Each row comes from the steps of one path. Every step used is in the known rows, and no mark comes twice. Write the path behind each row, first mark first.
Known rows
F > Q: [  9   2   3 -28  28 -17 -58  37  28 -32  14  55   0  60 -11 -42 -44 -13
   4  28 -49]
F > L: [ 10  23  41 -22  28  10 -67  39  51   0   0 -27 -33  35 -16  -3 -77  -8
  18  21 -26]
L > Y: [ 28   2  26 -19  33 -40   9  -8 -37 -68   6  19  25  12  26 -38  -6 -22
 -19 -15 -49]
F > Q > D: [ 11  20   6 -30  30 -25 -50  71   6 -13  29  37   9  59 -14 -39 -49 -14
  18  28 -42]
M > D > Q > Y > R: [ 13  38  44 -60  -1  92 -28  -6 -19  43   1 -21  16  31  17 -13 -66 -21
  -2 -19 -14]
D > Q > F > L: [ -9   5  36 -64  -9 103  -9  -4  15   9  10   7  21  16  15 -24 -99 -43
 -14  -9 -20]
Q > D > M: [-10  12  29 -11  -2   8  14  36 -50  41  38   3  -4   4  -1 -22 -43 -44
   2  14   5]
N > R > Y > L > F: [ 26 -61   2 -19  60  42 -36  13   5 -26  24 -14  37  26  34 -10 -32 -64
 -65  -8 -31]
L > Y > R: [ 43  -4  -6 -29  38 -24 -36 -14 -45 -66   8  -2  19  14  45 -31 -16 -19
 -22  19 -53]
N > R > Y > L > F > Q: [ 26 -58  -1 -16  62  34 -52  24  12 -33  30   1  44  46  31 -21 -37 -58
 -57  -2 -38]
L > F > Q > Y > R > N: [ 33  13  22 -60  30 -59 -26  33  -6 -80   5  74  49  36  35 -44 -53 -57
   3  15 -32]
R > Y > L: [ 51 -21   5 -24  77  21 -70  17 -13 -19  19  -1  -4   0  12 -15 -50 -39
 -60 -14 -13]
Q > F > L > Y > R > N: [  37   17   44  -84   46   11  -47   48   27  -41   57  -29   39   18
   21  -10 -102  -25  -11  -43  -24]
Y > L > F > Q > D: [ 28 -24   4 -56  15 -28 -74 -24 -12 -56  17  12 -17  19   7   2 -41   1
   6  29  -9]
N > R: [ -4 -48   3 -23  24  53  -6  11  27  -1  12 -18  18  33  15  -4 -19 -46
 -40   3 -44]
R > N: [ 34  18  26 -48  61   2  -1  35 -12 -20  15  19  -7  18  38 -48 -26 -43
 -46 -38 -29]
D > Q: [-11  -3  12 -31 -11  89  11 -33 -21  10 -25  33  -4  13  23 -40 -43 -45
 -27  21 -31]
M > D > Q: [ -7  32  48 -45 -10  90  -8 -21 -20  39   0 -17  -9  27   7 -15 -39 -10
 -13  -5 -11]
N > R > Y > L: [ 27 -60  -3 -15  66  60 -47  20  13  -7  28 -26  29  32  27  -9 -36 -55
 -68 -15 -35]

Which path is each row?
[  9  38  55 -67  -2  90 -37  -8 -12  21  28 -41  21  33  20 -10 -76  -5
  -4 -18 -14] : M > D > Q > F > L > Y > R
[ -3  13  15  -9  13 -18 -39  60 -12   4  44  50  12  60  -8 -52 -56 -26
  20  30 -28] : F > Q > D > M
[ 17  46  60 -71  13  86 -33   2 -20  17  36 -39  24  37  35 -24 -77 -11
 -13 -35 -15] : M > D > Q > F > L > Y > R > N
[ 15  14  29 -67  14  89 -21  -1 -11 -11  21   4  38  24  49 -45 -97 -46
 -24 -17 -30] : D > Q > F > L > Y > R > N
[ 45  31  33 -21  58 -18 -80  38   8 -43  16 -32   0  47  33 -33 -72  -9
   8  10 -47] : F > L > Y > R > N
[ 48   6 -23 -61  56  26 -68  16 -18 -13  11 -13 -20  17  53 -27 -42 -35
 -43  24 -35] : Y > R > N
[ 16   7  33 -51  12 -63  -7  25   5 -79  -3  81  47  30  11 -34 -49 -52
  14  15 -29] : L > F > Q > Y
[ 20  12  55 -74  28   6 -28  39  38 -38  51 -22  38  12  -2   0 -97 -20
   0 -43 -21] : Q > F > L > Y
[ 11  28  59 -64  -9  72 -17 -25 -22  20   1 -12  17  24  15  -8 -62 -17
   3 -31  -1] : M > D > Q > Y > L > F
[  10    9   48  -83   21   31  -40   45   59  -10   46  -25   16    8
  -18   15 -106  -23   -1  -30  -10] : Q > F > L
[  4  -1  22 -41   6 -58  -9   6   0 -81  -4  77  19  28  10 -33 -26 -39
   1  46 -30] : L > F > Q
[ 50 -18  10 -26  72 -13 -69  18 -18 -53  20  32  14  12  19 -28 -51 -46
 -50   2 -15] : R > Y > L > F > Q
[ -6  38  66 -67  -9 100 -22  -1   7  39  24 -34   8  29   1  -4 -78  -9
  -3 -25  -4] : M > D > Q > F > L
[ 16  -9  23 -55  -5  72  -7 -35 -24  -8 -21  34  32  11  31 -28 -76 -52
  -7 -19 -17] : D > Q > Y > L > F
[ -2   7  40 -58  -3  85  -2  -8   0 -10  13  11  36  18  25 -34 -92 -41
 -13 -18 -26] : D > Q > F > L > Y
[ 26 -36   7 -59   9  -9 -55 -58 -12 -57   1  -1 -30  -7  11  18 -31  -5
 -12  21  -1] : Y > L > F
[ 35  24  29 -18  44 -16 -84  27  15 -39   8 -34  -5  43  19 -18 -71  -2
  16  26 -46] : F > L > Y > R
[ 18 -29   9 -42   5 -22 -66 -31 -26 -45  27  21 -14  20  10  -6 -47  -8
   8  30   1] : Y > L > F > Q > D > M
[ 27 -33   1 -54  14 -22 -78 -40  -1 -67   9  20 -20  20   8   1 -39   2
   0  30 -12] : Y > L > F > Q
[  27   10   40  -81   30   13  -51   37   34  -38   52  -32   35   13
    7    4 -103  -18   -2  -26  -23] : Q > F > L > Y > R
[  7   7  26 -45  -2  83  14  -6 -14  14 -24  39  37  17  23 -42 -73 -63
 -11 -22 -30] : D > Q > Y
